What can hang from each mark:
nobi: fureb parip
remet: fevuz
sibe: nobi zokit
fureb: sibafu vuki
vuki: parip sibe
sibafu: parip sibe
parip: remet vuki zokit
zokit: fureb parip

Each row was made from one small tree. The marks that hang from a mark follow it in brackets, in alphabetical order. Every link used is in the known rows. Write each row's tree.
Known rows:
parip[remet[fevuz] zokit[fureb[sibafu vuki]]]: [-0.25 -1.90 -0.93 -1.78 -2.21 -0.28 -0.69  2.11  0.64 -0.03 -1.53  1.69
  0.06  1.10 -0.08 -1.33  0.42 -0.47  0.62  2.23  2.13  1.34 -1.91  0.06]
nobi[fureb[sibafu[parip sibe[zokit]] vuki]]: [ 1.41 -1.78  2.54 -0.67 -2.61 -0.92 -1.91  2.43 -1.43 -1.11 -1.39  1.26
 -0.35 -0.25 -2.08 -0.10  0.54 -1.75 -1.04  2.89  2.36 -1.56 -2.33  0.25]
fureb[sibafu[parip sibe[nobi]] vuki]: [ 1.60 -1.41  1.05  0.00 -2.52  0.81 -0.85  2.43 -0.90 -0.88 -0.77  1.76
 -0.66  1.68 -3.15  0.16  0.61 -1.13 -1.33  4.04  1.36 -1.49 -3.94  0.13]
nobi[fureb[vuki]]: [-0.68 -1.86  1.27 -0.58 -0.79  0.36 -1.01  2.94  0.04 -0.55 -1.90  1.04
  1.11 -0.09 -0.20  0.46  1.91 -0.44 -0.26  3.04  1.78 -0.69 -2.36 -1.94]
vuki[parip[remet]]: [ 0.33 -1.18  0.85 -0.49 -0.94  1.50 -0.04  2.67  1.38 -0.63 -1.03 -0.12
 -0.57  0.44 -0.73 -1.02  0.35 -2.09  1.24  2.33  2.16 -1.89 -3.85 -0.30]
nobi[parip]: [-0.45 -1.44  0.50 -0.24 -0.55  0.87  0.29  3.33  0.43 -0.16 -1.93  0.78
 -0.40 -0.27 -0.73 -0.45  1.55 -1.84  1.85  2.75  1.53 -0.41 -3.30 -1.19]
vuki[parip[zokit] sibe]: [ 0.76 -2.48  1.30 -1.63 -0.70  1.70 -0.46  1.94  0.59 -0.82 -1.28 -0.36
 -1.07 -2.25 -0.44 -1.24  1.01 -3.58  1.83  2.42  1.66 -1.69 -3.18 -0.27]
nobi[fureb parip[vuki]]: [-1.34 -2.25 -0.17  0.54  0.07  1.87 -0.85  2.53 -0.88 -0.46 -2.69 -1.37
  0.86 -0.83 -0.03 -0.68  2.28 -1.02  1.48  2.13  1.33  0.17 -3.34 -1.86]
vuki[sibe[zokit]]: [ 0.73 -1.06  2.67 -0.80 -1.05  0.46 -0.08  2.24  1.49  0.33 -2.48  1.45
  0.00 -1.19 -1.46 -0.50  1.56 -2.72  1.88  2.87  2.16 -1.63 -2.70 -0.19]
fureb[sibafu[parip]]: [ 0.15 -1.72  0.89 -0.38 -1.23  1.14 -0.82  2.82  0.51 -0.42 -1.91  2.24
 -1.34  0.61 -1.33 -0.20  0.43 -1.79  0.61  4.16  2.18 -1.66 -3.67 -0.70]
zokit[fureb[sibafu] parip[vuki]]: [-0.86 -1.89 -1.00  0.31 -0.62  1.58  0.25  3.18  1.11 -0.05 -1.19  0.21
  0.01  0.39 -2.23 -0.29  0.80 -0.59  1.88  6.15  2.36  1.04 -2.64 -1.12]
fureb[sibafu[parip sibe[nobi zokit]] vuki]: [ 1.94 -1.24  2.29 -0.15 -3.00 -0.25 -1.07  1.64 -0.43 -0.60 -1.66  1.95
 -0.39  0.99 -3.56 -0.02  0.63 -1.73 -1.05  3.44  2.17 -1.48 -3.56  1.23]
sibe[nobi[parip] zokit[fureb[sibafu vuki]]]: [ 0.25 -1.43  0.62 -0.59 -2.83 -0.33  0.07  1.85  0.27 -0.24 -3.16  0.76
  0.05  0.02 -2.16  0.02  0.93 -1.59  0.79  5.11  2.75  1.01 -2.32  0.20]
sibafu[parip]: [ 0.03 -1.78  1.52  0.25 -0.55  1.22 -0.87  2.78  0.50  0.25 -1.87  1.47
 -1.13  0.70 -1.14 -0.05  1.31 -1.02  0.52  2.49  1.92 -1.90 -3.57 -0.51]
nobi[fureb[vuki] parip[remet[fevuz] zokit]]: [-0.80 -2.80 -0.28 -1.23 -1.62 -0.25 -1.46  2.44 -0.88 -0.13 -3.17 -0.34
  0.13 -0.41  1.64 -1.47  2.02 -0.90  0.50 -1.01  2.15  1.34 -2.72 -0.24]
vuki[sibe[nobi[parip[remet]] zokit[fureb]]]: [ 0.85 -0.67  1.72  0.02 -1.70  1.07  0.40  1.62  0.87  0.84 -4.20 -1.59
 -1.32 -0.28 -1.38 -0.91  1.19 -1.91  2.39  2.40  2.63  0.53 -2.88  1.10]
zokit[fureb[sibafu[sibe[nobi]]] parip]: [ 0.70 -0.94  0.26 -0.30 -0.67  0.77  0.83  3.17  0.97 -0.76 -1.13  1.44
 -1.25  1.01 -3.54  0.13  0.46 -0.86  2.11  6.38  1.94  1.01 -2.88 -0.08]
zokit[fureb parip[vuki[sibe]]]: [-0.12 -2.17 -0.10  0.79 -0.33  2.39  0.24  3.50  0.61  0.55 -0.83 -1.36
 -0.25 -0.29 -2.03 -0.28  1.90 -0.68  1.98  4.59  2.18  0.23 -2.42 -0.90]
nobi[fureb[sibafu] parip[zokit]]: [-0.91 -2.09  0.24 -1.86 -0.41  0.20 -0.97  1.93 -0.26 -0.84 -3.84  0.25
 -0.66 -2.07  0.74 -1.17  0.87 -2.82  2.29  3.08  1.86  1.21 -2.65 -1.22]
parip[vuki zokit]: [-0.88 -1.75  0.36 -0.29  0.43  1.42 -0.80  0.92  0.96  0.74 -2.32  0.01
  1.29 -0.69 -0.64 -1.23  1.80 -1.41  1.41  1.76  0.77  0.05 -3.25 -0.84]
sibe[zokit[fureb parip]]: [-0.21 -1.42  1.85 -0.16 -0.52 -0.52  0.32  3.03  2.10  0.91 -2.36  1.13
 -0.59 -0.50 -2.09  0.22  1.40 -0.94  2.52  4.45  3.47  0.43 -1.66  0.25]
zokit[parip[remet vuki[sibe]]]: [ 0.09 -1.46  0.30  0.93 -1.08  2.58  0.13  3.33  1.34  1.06 -1.80 -1.91
 -0.03  0.06 -1.38 -1.16  1.65 -1.29  1.34  2.80  2.31 -0.37 -3.95 -0.42]
parip[remet vuki zokit]: [-0.64 -0.94  0.43 -0.06  0.01  1.50 -0.75  0.76  1.37  1.32 -2.68 -1.21
  1.11  0.11 -0.29 -1.89  1.25 -1.31  1.23  0.65  1.04  0.36 -3.58 -0.23]
sibafu[parip[remet[fevuz]] sibe]: [ 1.11 -1.56  0.72  0.10 -1.25  0.77 -0.93  3.31 -0.46 -0.47 -0.13  1.62
 -1.49  2.20 -1.52 -1.19  0.87 -0.37  0.50 -0.33  1.45 -1.72 -3.99  0.78]

Which tree is each row?
[ 0.80 -0.49  1.53  0.90 -1.00  0.30  0.07  2.57  1.26  1.00 -1.14 -1.02
  0.67  0.32 -2.98 -1.41  1.10 -1.36  1.36  1.63  2.23  0.01 -3.42  0.93]
sibafu[sibe[zokit[parip[remet vuki]]]]
[-0.21 -1.40  1.81  0.17 -0.48  0.12  0.36  2.12  2.41  1.01 -3.78  1.01
 -0.65  0.02 -2.56  0.50  1.73 -0.69  2.37  4.70  3.25  0.95 -2.53  0.70]
sibe[nobi zokit[fureb parip]]
[ 0.20 -1.52  1.07 -1.24 -0.62  1.07 -0.48  1.42  1.39 -0.07 -1.88 -0.69
 -0.68 -0.75  0.05 -1.67  0.29 -2.59  1.53  1.25  1.98 -0.91 -3.51  0.30]
vuki[parip[remet zokit]]
[-0.02 -1.20  0.77 -0.58 -1.56  0.12  0.32  1.63  0.94 -0.21 -4.07  1.07
 -0.84 -0.19 -2.00 -0.36  0.75 -1.98  2.54  5.04  2.63  1.07 -2.67  0.32]
sibe[nobi[parip] zokit[fureb[sibafu]]]
[ 1.16 -1.34  1.91 -1.35 -3.00 -0.07 -0.26  2.54  0.92 -0.38 -1.81  1.91
  0.59 -0.87 -1.74 -0.32  0.87 -2.93  0.21  4.55  2.59 -1.36 -2.47 -0.47]
fureb[sibafu vuki[sibe[zokit]]]
[ 0.32 -1.72  1.13  0.40 -1.39  1.44 -0.19  2.22 -0.07  0.34 -2.53 -1.21
  0.50 -1.69 -1.44 -1.23  2.04 -2.80  1.80  1.94  1.88 -0.67 -3.27 -0.26]
nobi[parip[vuki[sibe[zokit]]]]
[ 1.36 -1.64  1.04 -0.59 -2.68  1.80 -0.16  3.15  0.28 -0.81 -0.03 -1.12
 -0.18 -0.10 -0.82 -0.83  0.61 -2.31 -0.39  2.59  2.31 -2.50 -3.36 -0.33]
fureb[vuki[parip[remet] sibe]]
[-0.20 -2.65 -0.89  0.98 -1.15  3.06  0.03  2.74  1.36  0.52 -2.84 -0.44
 -0.18  1.31 -1.54 -1.05  2.45 -0.51  1.53  1.77  2.44  0.11 -4.97  0.38]
zokit[parip[remet[fevuz] vuki[sibe[nobi]]]]
[-0.73 -1.97 -0.77 -1.04 -0.66  0.21 -0.27  2.29  0.23  0.45 -2.51  0.02
 -1.11  0.23  0.58 -1.85  1.18 -0.76  2.61  0.09  1.94  1.82 -2.34  0.43]
nobi[parip[remet[fevuz] zokit[fureb]]]
[ 0.67 -0.82  0.81  0.03 -0.52  1.07  0.52  2.69 -0.29 -0.63 -1.57  0.55
 -0.54  0.55 -2.37 -0.51  1.52 -1.65  1.69  2.62  0.61 -0.22 -3.99 -0.39]
sibafu[sibe[nobi[parip]]]
[ 1.12 -1.70  0.66  0.60 -1.16  1.51 -0.74  2.36 -0.15 -0.30 -1.62  1.67
 -1.61  2.78 -2.06 -0.85  1.21 -0.13  0.36 -0.07  1.40 -1.28 -4.85  1.29]
sibafu[parip[remet[fevuz]] sibe[nobi]]
[ 0.37 -1.52  1.73  0.55 -0.81  2.10 -0.30  0.61  1.35  0.66 -3.64 -0.08
  1.02 -0.49 -2.35 -0.61  2.35 -2.01  1.41  2.76  1.68 -1.03 -4.03  0.08]
parip[vuki[sibe[nobi zokit]]]
[-0.11 -1.52  0.27 -1.73 -1.52 -0.28 -0.62  1.85  0.50  0.01 -1.42  1.32
  0.36 -0.33 -0.86 -0.45  0.42 -1.24  0.57  4.59  1.71  0.92 -1.39 -0.84]
parip[zokit[fureb[sibafu vuki]]]
[-0.14 -2.16  0.29  0.76 -0.55  2.50  0.18  3.53  1.00  0.53 -1.35 -0.77
  0.22 -0.64 -1.88 -0.49  2.15 -1.50  1.55  3.87  2.04 -0.59 -3.62 -1.03]
zokit[parip[vuki[sibe]]]
[-0.33 -2.71 -0.93 -0.21 -1.49  1.60 -1.79  1.27  0.05  0.32 -2.58  0.54
 -0.60  1.05 -0.23 -2.22  0.72 -1.14  0.52  0.23  1.93 -0.09 -4.28  0.74]
fureb[sibafu[parip[remet[fevuz] vuki zokit]]]
[ 1.21 -1.32  1.82  1.45 -0.75  1.21 -1.05  0.61 -0.69  0.50 -1.63 -0.51
 -0.29  1.05 -3.80 -0.37  1.46 -0.25  0.57  2.11  1.50 -0.68 -3.21  1.39]
sibafu[parip[vuki] sibe[nobi zokit[fureb]]]
[-0.05 -1.24  1.79 -0.06 -0.93  0.34  0.24  1.59  1.14  0.37 -4.39  0.89
 -0.13 -0.48 -1.62 -0.38  1.96 -2.24  2.06  2.62  2.29 -0.06 -3.75  0.28]
sibe[nobi[parip] zokit]
[ 0.59 -2.67  0.41  0.04 -1.25  2.92 -1.48  0.25 -0.09  0.35 -3.71 -0.73
 -0.87 -0.66 -1.53 -1.25  1.32 -2.25  0.53  2.95  1.52 -0.70 -4.48  0.33]
fureb[sibafu[parip[vuki[sibe[nobi]] zokit]]]
[-0.42 -1.58  0.78  0.87 -0.83  1.33 -0.15  0.90  0.67  0.60 -4.09 -0.56
  0.94 -0.32 -1.92 -0.77  2.32 -1.75  1.65  2.10  1.80  0.30 -4.19  0.11]
sibe[nobi[parip[vuki]] zokit]
[-0.52 -1.56 -0.03 -0.66 -0.71  0.55  0.49  3.84  1.67 -0.16 -1.45  1.69
 -1.05  0.22 -1.83  0.11  0.36 -1.01  2.20  6.67  2.86  0.76 -2.20 -0.95]
zokit[fureb[sibafu] parip]
[-0.66 -2.35  0.16 -1.84 -1.67 -0.26 -1.18  2.26 -0.98 -0.78 -3.15 -0.05
  0.25 -1.82  0.66 -0.84  1.11 -2.30  0.50  3.01  1.99  1.22 -2.25 -1.38]
nobi[fureb[sibafu vuki] parip[zokit]]
[-0.32 -0.62  1.02 -1.01  0.03  0.41 -0.32  1.29  1.57  1.23 -2.53 -0.32
 -0.56  0.05 -0.09 -1.29  0.57 -0.81  2.04  1.76  1.63  0.91 -2.01  0.01]
parip[remet zokit[fureb]]
[ 1.07 -2.73  2.50 -1.10 -2.25  0.47 -1.13  2.41 -0.41 -1.38 -1.63 -0.47
  0.20 -2.16 -0.68 -0.15  1.62 -2.84 -0.02  2.83  2.98 -2.38 -2.26 -0.34]
nobi[fureb[vuki[parip sibe[zokit]]]]
[ 0.07 -1.49  0.28  1.27 -0.90  3.25  0.29  2.33  1.65  1.13 -3.17 -1.92
 -0.05  0.68 -1.90 -0.80  1.92 -1.09  1.31  3.04  2.27  0.04 -4.73  0.08]
zokit[parip[remet vuki[sibe[nobi]]]]
[ 1.28 -0.88  1.49  0.01 -2.08 -0.62  0.14  2.11 -0.82 -0.17 -1.24 -0.01
  0.08  0.33 -3.12 -0.03  1.45 -0.98  0.60  2.94  1.66  0.53 -2.06  0.81]
sibafu[sibe[nobi[parip] zokit[fureb[vuki]]]]
[ 1.06 -1.08  0.48  0.03 -1.24  1.33 -1.43  1.14 -0.64  0.29 -1.11 -1.19
 -0.67  0.56 -1.73 -2.26 -0.21 -1.80  0.21  1.06  0.94 -0.46 -3.90  0.75]
fureb[sibafu[parip[remet vuki zokit] sibe]]
[-0.17 -2.10 -0.13  1.08 -0.33  2.99  0.39  2.40  0.97  0.81 -2.32 -1.46
 -0.24  0.14 -2.57  0.02  2.24 -0.42  1.86  4.90  2.13  0.62 -3.26 -0.44]
zokit[fureb parip[vuki[sibe[nobi]]]]
